Each row comes from the steps of one path. Every step used is in the known rows, and no mark comes twice. Write the path behind each row, first mark first.
Known rows:
D > N: [-28 -11 -10 -26 -13   4  -4  -3   8  -8 -19 -25 -34 -16   0  -6   5   9
  -3  29   8  -2 -28 -15  -2 -22 -10   3  27  -7  16   9]
G > J > C > D > T: [  3  23  58  41  -7  -2   8  11 -16  23  45  16  29  60 -37 -29  -5  -3
 -24  25  14  22  12 -12   1   4  28  41  57  -9  24  -2]
U > D > N: [-17  14  -5   4 -12   2   6 -12  -7  32 -34 -44 -32 -21 -12  29  -1   0
  32  14  13   4 -42 -23   4 -29  -1   0  25  -5   1   8]
U > D: [-15  -6 -10 -10   2  -3   4 -13 -13   5 -17  -9 -28 -18 -18  11   8 -14
  31 -11  -5  -7 -14  -7  -3 -32   3 -12  -1  -3 -19   2]
L > Q: [  7 -33 -37  -6 -27   7   6  -4  18 -16 -14  14 -49  -6   3 -39   0 -11
  -1 -15  -7 -21   3   3  -4 -13 -19  14   1  -4   2  -8]
P > V > N > B: [-15  18   7  -6  31  29 -19 -57  21 -72  26   7  23 -13  32  26  40   1
  15  11 -18  -9  44  28  -3   1 -41 -27 -81  12 -25   5]
V > K: [ -3 -21 -27 -23  18   2  21 -19   0 -44  -7  14  24 -17  -7  -4  28   6
 -17   2 -23   1  13   8  -2 -22 -17 -14 -34   6   4   4]
Q > D > C > J: [ 18 -26  29   9   5 -15 -10  -1  -4  48  -9  13  13 -16  19  13 -22 -11
  15 -20 -18  42 -14  11  17  -2  32  -5  24  21   6  -6]
Q > L: [  8 -27 -17 -18 -23  -5   0  -1   0 -39  -4  -6 -33 -16  14 -23   5 -13
  29 -33  18 -17   4  -6   1 -12 -39  11   3   0 -13  11]
G > J > C > D: [ 14   3  47  12 -10 -12   3  23  -8 -10  35  23  14  52 -12 -19   2 -11
 -24  13  -4  12  36  -3   6   6  36  26  36   9  29 -20]
C > D > Q: [ -6  42  17 -17 -20   0 -19 -18   8  12   4   5  14  14 -42 -15 -17 -15
 -15  15  -9 -23   6  20 -29  -1  17   2 -35 -20  -6 -17]
M > J: [-16 -26   9 -35  19   3  15  -1   7 -27   0  26  18  -6   8 -17  19   4
  -7  14  -4   6   7  17  -7 -29  15  -2   4  -1  21   3]
B > N > D: [-23 -18 -39 -21  10  -1  12  32 -17 -40  -2   2 -18 -10 -12  -2  -1  26
 -14 -13  -1 -17  -4 -16  23  18 -14 -33 -25   4  -8  -2]
P > V: [-30  -9 -10 -31  17   5   2 -37   0 -51  -6  10  10 -28  -1  -6  28   4
  -3   7 -11 -14  -3   2 -27 -29  -4 -20 -31  23  -5  -6]
C > J: [ -5 -28  19 -33  13  -3   5  -7  -4 -17   3  12 -14 -13  24 -27  10  -4
  -5  12   1   8   8  12   2 -18  17  -4  28  15  13  17]
G > J > C: [ 13 -30  21   1   7   1   6  26  -4 -46  32  13   0  22   7 -33  15  -4
  -8  12 -14  17  24  -7   9 -13  30  31  33  30  19  -2]
Q > D > N > B: [ 32  14   6  -2 -35  13 -19   0   9  -8 -26 -48 -34   6  14  46 -30  -2
  18  20 -18  21 -32   9  39 -16 -25 -13  -3 -29  16   3]
L > Q > D > C > J: [ 52 -28   5  39 -26  -9   0  -2  12  64 -20  16  -7  -7  24  -5 -35 -17
  20 -39 -15  31  -9   9  18   8  17  14  26  21   8 -20]
P > V > N: [-43   4  -9 -14  33  13  -5 -49  17 -67  15  11  25 -25  11  13  49   0
   0  12  -2 -15  31   2 -27  -3 -17 -17 -47  25 -26  -1]
B > N: [-10 -13 -21 -22  10   5  -7 -15  -6 -55   0  23 -20   7   4 -14   6  10
 -16 -15 -13  -5  22   8  20  -2 -22 -30 -28   0  -5   2]
L > Q > X: [ 11 -38 -69  12 -29  -1  28 -11  24 -24  -4   9 -69   6  39 -58   5 -15
 -11 -26  10 -31   7   9 -17   0 -32  25  24   0 -20  -6]
T > D: [-22  -1  -6 -15  -2 -11  -2   5 -17  -1 -19   2 -26  -6 -19  20  -2  -7
  -2  -3   6  -3  -4  -4  -3 -34  15 -23   6 -13  -3  21]
M > J > C > D > Q: [ 17  47  73  -7  13  13   8  12  13  35  23  26  85  47 -30  -4   8  -9
 -11  35   0   8  26  34 -28  11  54  22 -13  -1  22 -20]
N > D > C > J > M: [-31 -35  33  19  45  -7  25  35 -17  66   9  19  57 -39  21 -14  -1  29
  13 -17  16  33 -14  -8   4  20  57  14  51  43  28   8]
X > Q: [-12 -22 -26 -22 -12  -2   7  -3  -5 -53   5   2 -59  -7  28 -27  18   1
  -1 -17   1 -16   4  -3  11  -5 -42  21   2   8 -36   7]
Q > X: [-21 -35 -46 -19   1  -8  17  -9   7 -43   8   6 -45  -4  32 -41  20  -8
 -14  -6  10 -21   3   9 -20 -11 -19   4  25  -1 -24   8]
D > N > V > K: [ 33  -8 -42  14  34  10  -7 -23  -2 -23 -14 -19  31 -12  32  24   6  28
 -21  11 -16   5   2  -7   4   1 -35 -34 -24  -4  14  23]
N > D > C: [-40 -44 -26  -8  11 -11   3  38  -4  34  -2   6   7 -46 -21 -10   0  15
  11 -22  -3  -9 -32 -21  -6  11   9  -6  -2  21  -6  -8]
M > J > C > D: [ -1  14  66 -18  15  -3  21  21   0  25  20  38  56  46 -10   4  26  -7
 -15  27   9  15  30  20  -7  11  40   8  27  -8  35 -17]
M > J > C > D > U: [  9  58  80  -2  21 -13   3  20  -1  75  35  26  69  37 -39   1  18  -9
   6  38  14  19  13  10  -9  10  39  25  13 -19  37 -16]
V > N: [-37 -17 -12 -24  16   7 -14 -15  17 -53  17  10 -16 -10   7  -1  32  -7
  -1  12  -1 -13  32   3  -5   3 -20  -7 -19  -2 -24  10]

Write each row's path:
[ -9  11  41 -24  -3  -7  -1  18  -6  14  19  20   8  37 -24  -1  21 -13
 -16  18   4  -4  20   5  -7  15  18   4  21 -10  13 -13] -> J > C > D
[-27 -26 -32  10  19  -7   3  27 -12  19   3  19  17 -23 -14  -3  -8  31
   0 -41  -8  -2  -9 -16  21  30  -5 -27 -29  24 -10 -10] -> B > N > D > C
[-11  34  80  12  17   9  24   9  -7  57  29  33  73  54 -33  -5  18   1
 -19  42  28  25   8   7 -12   9  32  26  41 -24  30   0] -> M > J > C > D > T
[ -9  -1 -22 -16  36   8  29 -52  -2 -58  -8  15  63 -31  -2  12  42  13
 -14   4 -24  -1  12   7 -23 -27 -14 -23 -62  32   1  -8] -> P > V > K
[ 25  41  14   5 -42  -4 -14 -15   5   9   0 -11  15  12 -25 -16 -29 -23
  17 -25  16 -31  11  13 -22   9 -16  20 -26 -15 -16 -11] -> C > D > Q > L
[ 21  43  42  15  12   5  31   9  15  29  33  22  62  58   7 -24  13 -14
 -25  24  15  -3  30  40 -42  25  43  37  13   2   3 -16] -> M > J > C > D > Q > X
[-12  42   5   1   5 -21 -18   2 -20  50  -3 -12 -14 -15 -47  16 -11 -10
  17   8  10  -1 -19 -11  -7 -32  16  -5  -6 -25  -1  20] -> T > D > U
[ 52   0 -39  30 -18  -2 -24   4  -6 -24 -20 -49 -60  11  58  42 -30  10
   1 -14  -8   6 -19 -25  33  23 -51  -8  10 -16 -30  13] -> X > Q > D > N > V
[ 26   8 -11  -3 -24  10 -11 -11  12 -27  -3 -22  -1 -15  -6 -33 -16 -16
  30 -25   7 -25   1   9 -18 -10 -22  25 -35   6 -24   6] -> D > Q > L
[ 49  28  14  29  29   4  -4   0  -8  29   5  -9  66  42  13  46  10  19
 -34  25  -5  12  22  -7   4  41 -10 -23  -2 -10  31   5] -> J > C > D > N > V > K
[ 63  10 -19  29 -62  23 -11  -1  26  12 -36 -45 -58  15  21  30 -45  -7
  22   0 -17  12 -26   9  40  -3 -38   9  -1 -29  22 -12] -> L > Q > D > N > B
[-56   0 -28 -16  33   7  14   0   8 -49  10  -9  26 -43  -6  28  42  10
   1  15   6 -26   7 -21 -23  20  -7 -22 -45  29 -29  -8] -> P > V > N > D
[-14 -22  44 -12  34   3  17  -5 -12  -6   7  22  24  -7  39 -26  15  10
  -3  11  12  28  17  16   3 -14  40  11  51  20  30  21] -> C > J > M
[ -4  35 -14   3 -18  -8   4 -23  12   9  15   1  -5  25  -5 -34 -12 -18
 -27   4   6 -33  10  27 -43  12   1  15  -7 -17 -25 -12] -> C > D > Q > X
[ 15   9 -21  24  11  -2 -29  -1 -18  19 -26 -32 -20   1  15  47 -25  16
  -5   5  15  -2 -14 -19   3 -10   1 -44  15 -23  10  39] -> T > D > N > V
[  6  44  48 -10  -8  10 -14   9   5  29  18   7  35  38 -44  -7   1 -17
 -13  25  -6 -10  15  21 -28  17  34  18 -19  -5   2 -18] -> J > C > D > Q
[-33  23  22   1 -15  -2  -5 -19  -9  34  13  14   4  20 -47 -16  -8  -3
 -19  19  19  -8 -12  -6 -15  -5  -8   5  21 -44   2   4] -> C > D > T
[-20  -2 -28 -27   0  12   2  30   5  -8  -5 -24   3 -36 -41 -18 -14   4
   1  15 -12 -30 -28  -5 -25   1  19   3 -35   6 -15  -4] -> N > D > Q
[-12  25 -26  -4  16 -10  -5  30 -19  12  11 -10  -5 -21 -43  -3 -11  21
   8  -3   2 -12 -21 -25  18  19 -13 -15 -36  -8  -7   0] -> B > N > D > U
[ 34  -6 -31  21 -61   4   7   8  22  17 -48 -37 -58   3  -2  17 -36  -9
  10   3  -2   7 -40 -15  19  -5 -16  17  27 -20  17 -16] -> L > Q > D > N
[ -8  -3   1 -15  13  22 -25 -24  22 -60  28   4 -13   4  28  10  23  -6
  10   8 -17  -8  44  30  15   3 -40 -16 -51 -12 -20  15] -> V > N > B
[-25  25  16 -16 -31 -10  -6  -5   5  28 -15 -17 -15  11 -20   8  -8   3
 -16  29  19  -9 -19 -11  -3  -1  -3  -2  32 -26  27  -8] -> C > D > N
[ 17 -13 -26  -9 -32  -9   6   7  -7 -46 -11 -16 -65   4  23  14  -6 -12
   6 -24 -13   2 -11  -8  25  -1 -33  11   0  -6 -42  -6] -> X > Q > D
[-17 -20  28  37  56  -2  24  25 -28  48  12  32  62 -14  30  -6  -6  45
   1 -38  15  38   6  -3  30  42  42  -6  22  46  23   7] -> B > N > D > C > J > M
[ 15 -18 -14  21 -20 -15  -7   4   0  13  -5   3 -33  -9  22  14 -11  -5
  19 -50 -17  16 -16  -8  24   9 -27  18  -3  14 -45 -13] -> X > Q > D > C
[ 45  19 -23  23 -43 -10 -13   2  13  41 -16 -17 -41  -5 -34   2 -35 -26
  30  -9 -14   1 -28  -6   7 -11 -14  25 -12 -28   0 -20] -> L > Q > D > U
[-46 -22  34  36  62   0  17  26  -2  51  28  19  68 -34  35   6  20  24
  16 -11  23  30  19  -9   5  48  44  14  31  47   6  12] -> V > N > D > C > J > M
[ 39  -9 -29  13  -6   1 -37   1  -3  -5 -28 -40 -26   3  25  45 -35   3
  -3   9 -13  10 -26 -16  16   2 -15 -35   8 -27   6   7] -> Q > D > N > V
[-25  -9   3  16   5 -16 -12  -1 -15  53 -10  20   4 -17 -19  18  -7   0
  12 -32   3  10  -8  -4  -5 -22  23 -18   1   4  -5  12] -> T > D > C
[ 26  36  -4  21 -26   0  -5  -2  -9   7 -20 -30   0  -8 -21  12 -30 -18
  35 -35  24 -20  -2   4 -18 -18   1   9 -27  -4 -25  23] -> T > D > Q > L
[ 14   6 -19   5 -43  -4   8  10  -1 -18 -29 -48 -68   2  26  29 -16   0
   9   1   5  12 -36 -26  33   1 -39  22  31  -8 -20  -1] -> X > Q > D > N
[  9 -17 -30  -1  13   9 -34  -9   2 -15 -11 -23 -21  -8  31   5 -11  17
  -8  14  -2 -11 -12 -12   0  -1 -19 -31   7 -14  11  22] -> D > N > V
[ -9 -26   2  13  32 -11  11  25 -21  35   8  21  29 -22  15  -9 -10  30
  -4 -32   1  20  -3  -8  28  38  18 -26  -1  40   5   1] -> B > N > D > C > J
[ 38 -23 -39   5 -48   0   3   4  17 -10 -28  -3 -52   4  -5   1 -26 -22
   8 -20 -19  -3 -12   1  11 -10 -13   4   1 -17  -2 -24] -> L > Q > D
